Each row was made from one small tree. The marks that hang from a mark follow it in brackets, in the order of their numbers. Every link used is in the known rows. Write each row's tree.
In the rows, zero is written as 128.
Known rows:
q_854[q_467[q_615]]: [ 89  88 125 110 142 153 138 165 155 129 141 152 122  95 130 113 155 103
 121 130 141 121 131 151]
q_990[q_421[q_412]]: [146  97 137 121 141  83 167 152 122  94 120 121  91 115 133 112 166 102
 100 141 111 119 115  92]
q_854[q_467[q_615[q_485]]]: [ 86  96 139 121 139 138 140 173 145 132 139 138 124  84 139 116 150 105
 113 132 154 121 114 142]
q_421[q_412[q_387]]: [135  97 166 127 122  90 163 119 160 119 140 114 100  83 151 142 151 120
  93 126 127 112  92 120]
q_421[q_271 q_990]: [130  79 153 143 145 109 173 108 168 120 101 145 114 113 161  63 176 112
 138 153  96 112 121 146]
q_615[q_467[q_854] q_485]: [131 125 159 120 100 115 173 171 156 118 123 105 119  69 170 110 142 143
 103 119 154  83  92 133]
q_412[q_387]: [138  97 135 135 132 129 162 116 170 126 151 111 116  90 165 147 146 117
 100 138 147 111 107 168]
q_421[q_412[q_387 q_485] q_990]: [127  72 173 129 116  80 170 134 193 130 108 160 109  85 184 117 158 105
  84 146 129  87  98 106]
q_745[q_895[q_412]]: [106 111 120 123 139 135 172 166 142 123 170 131 122 148 162 115 106 121
 150 158 120 109 120 126]
q_271[q_421]: [108  66 144 124 143 138 143 127 148 146 150 132  93 138 156 102 154 115
 113 134 115 134 119 150]
q_745[q_895[q_412[q_485]]]: [102 111 123 111 132 140 178 179 162 130 173 148 122 152 170 121 105 111
 149 174 128 102 121 121]
q_990[q_421[q_271 q_412]]: [146 102 148 116 144  75 183 132 125  85 119 123  81 110 126  89 187 112
 118 148  93 136 118 101]
q_421[q_412[q_387 q_485 q_895] q_990]: [108  95 183 145 104  92 173 126 189 141 101 177  94  65 187 112 162  99
  83 159 133  70  92 116]
q_467[q_615 q_854]: [109 103 127  88 105 157 151 172 139 128 136 139 113  80 126 107 137 110
 138 133 130  96 131 156]
q_271[q_200 q_421[q_412[q_387 q_485]]]: [ 85  29 193  92 133 103 142 119 174 163 160 157  81 103 174 103 156 145
  72 130 100 129  95 127]
q_271[q_200 q_421[q_412]]: [ 85  32 190 104 145 105 129 118 145 160 151 145  81 122 154  81 155 144
  88 118  80 135  98 117]
q_895[q_412[q_387 q_421[q_990]]]: [127 115 124 146 123 131 178 131 165 133 139 171 128  93 174  95 146  76
 106 169 148 110 116 135]
q_421[q_271[q_200] q_990]: [114  53 168 133 153 108 161 103 171 135 107 153 112 110 163  45 172 133
 127 148  80 112 115 146]
q_895[q_412]: [128 107 123 132 131 138 170 154 153 130 148 129 121 128 146 106 118 102
 128 166 134 128 127 114]
q_467[q_615]: [123  99 128 120 130 158 139 151 149 137 149 128 109  88 128 119 135 105
 119 152 142 102 129 138]
q_271[q_200 q_421]: [ 86  32 164 110 154 134 130 118 151 165 159 144  94 132 161  82 151 141
  98 127  93 133 112 149]
q_412[q_387 q_485 q_895]: [109 126 151 137 103 146 179 125 196 148 146 161  97  72 186 149 147  94
  96 182 165  79 102 174]
q_854[q_467]: [ 95  87 130 122 151 134 152 152 160 124 135 143 126 124 147 116 160 100
 125 124 131 126 121 154]
q_615[q_467[q_854]]: [138 112 137 102 103 139 172 158 169 117 126 126 117  86 159 104 151 139
 116 116 133  83 121 149]
q_271[q_421[q_990]]: [105  46 147 136 146 125 142 126 157 149 122 151  99 135 173  76 163 113
 107 134 108 120 123 143]

Which tree is each row?
[128 128 135 122 111 142 178 124 192 141 162 177 115  91 183 149 163  53
  97 175 163  89  95 172]	q_412[q_387 q_421 q_485]
[131  80 162 106 149  74 175 127 127  97 123 130  82 106 130  76 184 128
 109 144  79 137 113 101]	q_990[q_421[q_271[q_200] q_412]]
[104 114 144 102 102 138 152 182 127 129 135 122 113  66 134 111 129 115
 127 135 147  95 107 145]	q_467[q_615[q_485] q_854]
[110 142 157 166 114 133 184  72 170 135 115 193  96  51 184  83 201  69
 112 173 133  83  93 195]	q_412[q_387 q_421[q_271 q_990] q_895]
[108 130 117 125 131 138 178 146 147 124 181 151 122 123 174 123 125 100
 137 161 136 104 106 148]	q_745[q_895[q_412[q_387 q_421]]]
[104 138 151 153  97 145 180 111 196 156 123 217 103  64 204 115 175  45
  91 192 163  57  92 177]	q_412[q_387 q_421[q_990] q_485 q_895]
[126 133 133 117 112 139 199 129 186 131 164 178 115  95 171 106 155  71
 121 195 145 125 116 144]	q_895[q_412[q_387 q_421[q_271] q_485]]
[105 131 116 125 136 142 174 158 138 127 173 155 122 147 164 110 120  90
 152 164 123 102 110 134]	q_745[q_895[q_412[q_421]]]
[133  81 137 112 159 104 173 128 131 103 130 129  93 116 138  75 178 125
 118 155  93 135 126 133]	q_990[q_421[q_271[q_200]]]
[132  72 170 143 127  76 160 119 169 121 105 139 109  79 171 110 162 118
  87 126 120  96  97 111]	q_421[q_412[q_387] q_990]
[121 136 133 116 117 143 194 143 175 135 156 183 114 124 157  89 148  58
 139 201 130 124 120 126]	q_895[q_412[q_421[q_271] q_485]]
[109  46 174 130 134  90 147 113 161 139 121 149  89 102 176  90 173 126
  84 118 106 123 105 125]	q_271[q_421[q_412[q_387] q_990]]
[ 94 143 164 146 123 149 170  87 149 149 138 185  86  87 152  73 183  70
 131 176 107  93  91 176]	q_412[q_421[q_271[q_200]] q_895]
[136  79 163 106 147  69 178 115 137  92 130 127  83  83 143  90 189 138
  96 139  90 137 110 115]	q_990[q_421[q_271[q_200] q_412[q_387]]]
[110 120 178 130  99 106 175 126 181 138 136 153  86  70 167 145 152 101
  89 160 142  86  88 125]	q_421[q_412[q_387 q_485 q_895]]
[106 111 123 111 128 136 183 167 171 128 180 145 123 130 182 134 110 121
 134 170 140 103 116 137]	q_745[q_895[q_412[q_387 q_485]]]
[124 116 122 147 126 135 173 145 152 138 131 174 127 122 162  78 140  63
 124 175 132 109 118 118]	q_895[q_412[q_421[q_990]]]
[113  96 179 160 113  87 163 110 166 132  97 156  94  60 176 104 165 111
  85 139 125  79  91 122]	q_421[q_412[q_387 q_895] q_990]
[129 118 132 142 125 125 190 113 168 125 137 172 122  88 171  77 163  82
 119 175 131 123 117 144]	q_895[q_412[q_387 q_421[q_271 q_990]]]
[119 119 135 128 118 134 193 144 181 136 133 199 120 122 169  67 154  56
 135 200 125 114 123 119]	q_895[q_412[q_421[q_271 q_990] q_485]]
[117 121 175 143 110 103 164 111 157 129 132 133  86  63 155 137 155 113
  93 139 131  94  86 131]	q_421[q_412[q_387 q_895]]
[ 86  65 184 131 120 108 154 129 167 156 112 184  75 114 177  77 169 102
  95 150 107 102 107 114]	q_271[q_421[q_412[q_485 q_895] q_990]]
[101  45 174 118 129 100 150 136 170 151 116 170  89 129 174  82 164 107
  95 138 102 115 111 106]	q_271[q_421[q_412[q_485] q_990]]
[110 138 147 172 112 139 170  92 165 145 118 190 104  57 189 107 179  60
  94 166 153  67  91 184]	q_412[q_387 q_421[q_990] q_895]
[127 116 147 123 122  95 178 158 138 110 117 152  78 105 146 114 165  87
  99 169 123 101 112  95]	q_990[q_421[q_412[q_485 q_895]]]
